What can hang from each mark:
J: X
R: E
A: E
L: B K
K: L X
T: Y
Y: C
E: A Q T X
X: E J K

Known rows, with every way that one mark hangs from another:
T{Y{C}}: [-0.153 -0.712 -1.934  0.724  2.065 -0.582 -1.934  0.095 -0.545  1.884
 -0.054  1.913  1.708 -2.733 -0.819 -0.029 -2.155  1.938 -1.322  0.901
 -1.631 -0.699 -0.699 -0.571]
E{A Q T}: [ 1.459  1.042  0.891  0.426 -0.085 -5.004  1.159  0.808 -1.198  0.840
  1.496  1.570  0.179  1.447  2.175  0.219 -0.742 -0.540  1.708 -0.025
 -1.490 -4.396 -3.069 -1.204]
A{E}: [-0.563 -0.932 -1.223  1.003 -0.052 -0.819  0.074  0.438 -0.389  0.139
 -0.426 -1.596 -0.166 -0.299 -1.481  0.417  0.276 -1.438 -0.991 -0.390
 -0.606  0.748  0.600 -1.018]
L{B K{X{E{T} J}}}: [ 1.794  1.524 -0.048  1.058  2.777 -1.575  3.057  1.401  0.881  1.427
 -1.721 -1.028 -0.704  1.867  0.865 -0.408  0.403  0.140 -1.727 -2.096
  1.490 -2.161 -6.048 -0.859]
K{L{B} X{E{Q} J}}: [-2.813 -0.002 -0.888  1.661  0.850 -2.828  0.796 -0.504  0.785  0.226
  0.798 -2.032 -0.953  4.090 -2.757  0.049 -0.036 -0.009 -2.748 -1.378
  2.050 -3.803 -5.184 -1.377]
A{E{Q X}}: [-1.759 -1.664 -1.127  1.770  0.240 -3.863 -0.635 -0.088 -1.267  0.498
  1.810 -2.065 -1.237  2.026 -3.809 -0.282 -0.349 -2.135 -0.787 -2.052
 -1.643 -2.883 -3.159 -3.893]
J{X{E}}: [-1.998  0.269 -1.279 -0.652  0.008 -1.287  0.626 -1.573 -1.545 -0.838
 -0.167 -0.661 -0.961  2.103 -0.477 -1.040  1.477 -0.211 -0.045 -0.358
  1.400 -1.203 -1.803 -0.363]
K{L{B} X{J}}: [-1.739  0.305 -0.209  1.987  1.284  0.742 -0.130 -0.539  1.153  0.228
  0.121 -1.284  1.195  2.404 -1.493 -0.796  0.051  0.898 -2.144 -1.515
  1.136 -1.246 -3.936  0.006]
E{A Q T X{K}}: [ 2.190  1.517  1.317  1.115  1.546 -4.912  1.319  0.253 -1.163  0.934
  3.865 -0.022 -1.327  2.791  1.196  0.105 -1.749 -0.772  2.612 -1.915
 -3.067 -5.744 -6.025 -2.805]
E{A Q T{Y}}: [ 1.921  0.985  0.095  0.209  1.130 -5.691  0.607  1.897 -2.191  1.158
  1.621  2.232  1.050 -0.404  2.128  0.240 -1.280  0.564  0.475 -0.146
 -2.993 -4.946 -3.601 -2.063]
K{L{B} X{E{A} J}}: [-1.542  1.570 -0.424  2.740  1.374 -1.311  0.817 -1.184  0.959 -0.749
  0.984 -1.528  0.395  3.036 -0.078 -0.243  0.830  0.696 -1.857 -1.584
  1.951 -2.718 -5.684  0.587]
K{L}: [-1.784  0.828 -0.302  0.403 -0.691  0.514 -0.693 -1.086  0.835 -0.506
 -0.011 -0.447  0.865  1.093 -0.780  0.236 -0.377  0.653 -0.145 -0.840
  0.950 -1.158  0.847  0.287]
R{E{T X{K}}}: [ 3.168  1.333 -0.629  0.782  1.847 -1.328  1.278 -0.083  0.212  0.944
  0.735  0.458 -1.593  1.332  1.089 -1.151 -1.838 -1.477  1.715 -2.133
 -1.268 -1.424 -3.639 -3.293]
J{X{E{A Q} K}}: [-0.928  1.563  0.174  0.326  0.515 -4.163  1.892 -0.770 -1.690 -0.658
  3.635 -1.087 -2.611  2.978  0.491 -0.071 -0.600 -1.332  1.127 -1.219
 -1.071 -5.179 -5.893 -0.956]
A{E{Q T{Y} X{K}}}: [ 1.481 -0.344 -1.362  0.723  2.641 -5.527  0.706  1.603 -2.539  1.701
  2.507 -1.546 -1.157  1.076 -1.718  0.745 -1.868 -1.178 -0.438 -1.930
 -4.351 -4.333 -3.938 -5.396]
E{A Q T{Y{C}} X}: [ 0.833 -0.322 -1.258  2.060  2.811 -6.113 -1.578 -0.174 -2.083  2.562
  2.498  3.058  1.794  0.089  0.081 -0.810 -2.565  1.421  0.758 -0.705
 -3.447 -6.282 -6.134 -3.438]
R{E{A T X}}: [ 2.450  1.140 -0.561  2.116  1.229 -2.962  0.338 -0.385 -0.335  0.315
  0.824  2.161  0.391  0.950  2.263 -2.097 -0.668 -1.158  1.982 -2.176
 -0.922 -2.659 -4.905 -2.712]
X{K}: [ 1.093  1.062  0.516 -0.181  0.806  0.783  0.963  0.390  0.381  0.181
  1.363 -1.083 -1.286  0.146  0.352  0.874 -1.162 -0.348  0.559 -0.301
 -1.130 -0.222 -0.687  0.007]
J{X{E K{L{B}}}}: [-2.775  1.467 -0.366  0.546  1.462 -0.662  1.196 -1.581  0.410 -0.956
  1.892 -3.446 -1.047  3.803 -1.169 -1.135  0.185 -0.361 -0.946 -1.956
  1.842 -3.271 -2.898 -0.218]
R{E{A X{J}}}: [ 2.739  0.809 -0.984  2.642  1.105 -1.379  0.317 -1.220  1.053 -0.804
  2.218  0.498 -1.106  0.552  0.827 -0.979 -1.181 -1.028  0.493 -2.964
 -0.991 -0.959 -7.573 -3.226]
A{E{T X{J}}}: [ 2.394 -0.956 -1.551  1.392  1.047 -2.623  0.915 -0.726 -0.923  0.569
  0.501 -1.518 -0.766  2.051 -1.068  0.769  0.344 -0.576 -0.177 -1.653
 -1.082 -0.327 -3.718 -4.378]
X{E{Q}}: [-0.980 -0.166 -0.599 -0.326 -0.592 -3.501  0.888  0.063 -0.381 -0.050
  0.663 -0.713 -1.940  1.757 -1.373  0.884 -0.100 -0.894 -0.644  0.169
  0.768 -2.463 -1.321 -1.361]
R{E{T X{J}}}: [ 3.662  0.181 -1.577  1.150  1.274 -1.688  1.095 -0.779  0.450  0.514
  0.085  1.151 -1.208  1.393  0.546 -0.874 -0.930 -0.601  0.460 -1.995
 -0.263 -0.377 -5.352 -4.479]
E{A Q T{Y} X{K}}: [ 2.566  1.571  0.544  0.822  2.828 -5.663  0.795  1.056 -2.177  1.234
  4.155  0.658 -0.384  1.257  1.359  0.227 -2.099  0.221  1.325 -1.855
 -4.603 -6.266 -6.478 -3.698]

Rows:
[-2.526  1.855 -1.124 -0.501  0.170 -0.021  0.942 -2.282 -0.396 -1.324
  1.160 -2.335 -1.464  3.234 -0.849  0.113 -0.003  0.219  0.143 -1.499
  1.293 -2.528 -1.577 -0.067] => J{X{E K{L}}}
[ 1.638 -1.375 -1.346  1.272  0.659 -5.121  1.138 -0.135 -1.324  1.065
  1.555 -1.595 -1.550  2.959 -2.183  0.986 -0.505 -1.242 -0.417 -1.872
 -1.722 -2.651 -5.344 -5.697] => A{E{Q T X{J}}}
[ 0.459  2.295  0.890  2.101  2.741 -2.861  2.376  1.760  0.138  1.248
 -0.871  0.102  0.719  1.470  2.470 -1.652  0.729 -0.408 -0.266 -2.199
  0.717 -4.519 -5.712  0.749] => L{B K{X{E{A T}}}}
[-0.499  1.186 -0.446 -0.001 -0.032 -6.097  1.672 -0.740 -2.739 -0.025
  1.436  0.949 -0.723  3.679  1.557 -0.993  0.674 -0.653  1.502 -0.335
  0.044 -5.645 -5.250 -1.444] => J{X{E{A Q T}}}
[ 2.412  1.075 -0.237  1.287 -0.143 -4.872  1.300  1.251 -0.197  0.900
  0.620  2.657 -0.349  0.526  2.451 -1.114 -1.884 -1.976  1.359 -0.769
 -1.128 -3.713 -4.176 -2.292] => R{E{A Q T}}
[ 2.934  0.736 -2.024 -0.104  1.495 -2.035  0.515  1.688 -0.868  1.304
 -1.541  2.666  0.774 -1.878  1.973 -1.194 -1.483 -0.130 -0.512 -0.311
 -1.286 -0.516 -1.348 -2.441] => R{E{T{Y}}}
[-1.741  0.953  0.182  1.601  2.312 -0.359  1.381  1.365  0.914  0.859
 -1.429 -1.656 -0.353  1.094 -0.589 -1.414  0.689 -0.628 -2.022 -2.266
  1.444 -2.345 -3.961  0.534] => L{B K{X{E}}}
[ 2.528  1.804 -0.250 -0.911  1.036 -1.749  2.564  0.137 -0.367  0.455
  0.008 -0.940 -1.975  1.691  1.531  1.610 -0.313 -0.216  1.113  0.491
  0.390 -1.005  0.065 -0.734] => X{E{T} K}
[ 0.587  2.280  0.135 -0.375  0.839 -5.603  2.764 -0.365 -2.428  0.075
  2.710 -0.238 -2.009  3.731  2.126  0.114 -0.539 -1.051  2.215 -0.646
 -1.149 -5.836 -5.680 -1.465] => J{X{E{A Q T} K}}
[ 1.365  2.479 -0.069 -0.294  1.270 -3.055  2.551 -0.856 -1.998 -0.359
  1.786 -0.392 -1.230  2.920  3.068 -0.156  0.344 -0.336  2.138 -0.448
 -0.471 -3.469 -3.995 -0.287] => J{X{E{A T} K}}
[-0.694  1.139  0.877  1.126  1.408  0.425  0.779 -0.107  1.978 -0.061
  1.825 -2.965 -0.235  1.630 -0.696 -0.075 -1.263 -0.183 -0.870 -1.513
  0.435 -2.071 -1.103  0.178] => X{K{L{B}}}
[ 3.105  1.605  0.840  1.715  1.977 -0.665  1.154 -1.094  0.584 -0.665
  4.302 -1.558 -1.838  1.562  0.862  1.174 -1.304  0.114  1.166 -2.384
 -2.501 -1.809 -6.901 -2.187] => E{A X{J K}}
[ 2.629  1.699 -1.736  0.617  2.278 -3.339  1.232  0.628 -2.303  0.613
 -0.192  1.693  0.524  0.479  2.509  0.811  0.547  1.814 -0.821  0.054
 -1.230 -2.056 -5.328 -1.077] => K{X{E{A T{Y}} J}}
[ 1.407  0.988 -0.294  0.996 -0.367 -4.277  1.928 -0.397  0.176 -0.806
  2.595 -0.913 -2.427  1.732  0.260  1.840 -0.432 -0.391 -0.324 -0.490
 -0.055 -3.044 -5.495 -1.890] => X{E{A Q} J}
[ 0.368 -0.922 -0.943  0.393 -0.386 -4.842  1.075  1.441 -1.463  1.407
 -0.054 -0.607 -0.580  1.248 -0.966  0.623 -0.523 -1.806 -0.091 -0.136
 -1.304 -2.448 -0.676 -2.833] => A{E{Q T}}
[ 1.175  1.183  0.109  0.367 -0.257 -6.059  1.971  0.460 -1.253  0.278
  0.981  0.802 -0.895  2.224  1.819  0.693 -0.054 -0.633  1.211  0.134
 -0.007 -4.659 -2.888 -1.372] => X{E{A Q T}}
[ 3.409  0.515  0.310  0.170  1.640 -3.711  1.997 -0.139 -0.311  1.109
  3.112 -1.088 -2.671  3.335 -0.279  1.369 -2.032 -0.266  1.195 -1.850
 -2.324 -3.526 -6.429 -4.562] => E{Q T X{J K}}
[ 0.064  1.020 -0.014  1.552  2.543 -0.148  2.295  1.019  1.527  0.554
 -0.799 -2.147 -1.244  1.265 -0.556 -0.339  0.382 -0.128 -2.567 -2.617
  1.564 -1.515 -6.361 -0.378] => L{B K{X{E J}}}
[-0.360 -1.913 -2.991  2.002  2.559 -5.932 -1.651  0.308 -2.462  3.107
  0.981  0.921  0.985 -0.015 -3.051 -0.417 -2.240  0.162 -1.047 -0.792
 -3.260 -4.217 -3.633 -5.197] => A{E{Q T{Y{C}} X}}
[-2.677 -0.220 -1.088 -0.691 -0.464 -3.666  0.817 -1.082 -1.839 -0.405
  0.925 -0.515 -1.730  3.077 -1.505 -0.885  0.539 -0.878 -0.211 -0.524
  0.799 -3.603 -3.473 -1.520] => J{X{E{Q}}}
[ 0.493  0.631  0.623  2.106  2.491  0.213  0.754 -1.600  2.256 -0.538
  3.589 -3.935 -1.244  3.328 -1.878  0.068 -1.258  0.333 -0.961 -3.418
 -0.001 -2.299 -5.634 -2.546] => E{X{J K{L{B}}}}
[ 3.659  0.698 -0.698  2.023  0.929 -5.216  1.270 -0.355 -0.036  0.411
  2.409  1.569 -1.367  2.179  1.349 -0.765 -1.979 -1.477  1.429 -2.573
 -1.759 -4.110 -8.901 -4.975] => R{E{A Q T X{J}}}
[ 2.813  1.715  0.371  0.564  0.541 -3.613  2.845  0.007  0.547 -0.601
  3.929 -1.963 -3.763  1.901  0.913  2.838 -1.646 -0.887  0.148 -0.963
 -1.272 -3.135 -5.997 -1.871] => X{E{A Q} J K}
[ 1.336  0.247 -1.105  1.292  1.992 -5.571 -0.719  0.941 -1.669  2.682
  1.463  3.510  1.974 -1.188  1.455 -0.060 -2.939  1.484  0.354  0.803
 -3.130 -5.167 -3.832 -1.793] => E{A Q T{Y{C}}}
[ 0.836 -0.964 -1.746  0.108  0.903 -5.393  0.540  2.331 -2.575  1.681
 -0.004 -0.065  0.280 -0.470 -0.823  0.676 -0.997 -0.853 -1.345 -0.087
 -2.999 -2.914 -1.189 -3.721] => A{E{Q T{Y}}}
[ 0.983  2.669 -0.083  1.576  1.338 -0.526  1.994  0.192  0.671 -0.208
 -0.088 -0.287 -0.964  0.540  1.340  0.927  0.104  0.318 -0.607 -2.577
 -0.007 -1.981 -6.822  0.296] => L{K{X{E{A} J}}}
[-0.287  3.089  0.000  0.884  0.239 -0.909  1.279 -1.283  1.015 -1.509
  2.260 -1.897 -0.977  1.732  1.017  1.752 -0.812  0.156  0.527 -1.163
  0.501 -2.797 -1.287  0.787] => X{E{A} K{L}}
[-1.266  1.768 -0.352  0.051  1.738 -2.071  2.223 -1.322 -0.275 -0.174
  0.875 -2.482 -0.552  4.450  0.238 -1.042  0.324 -0.085 -0.028 -1.596
  1.801 -4.055 -2.582 -0.671] => J{X{E{T} K{L{B}}}}
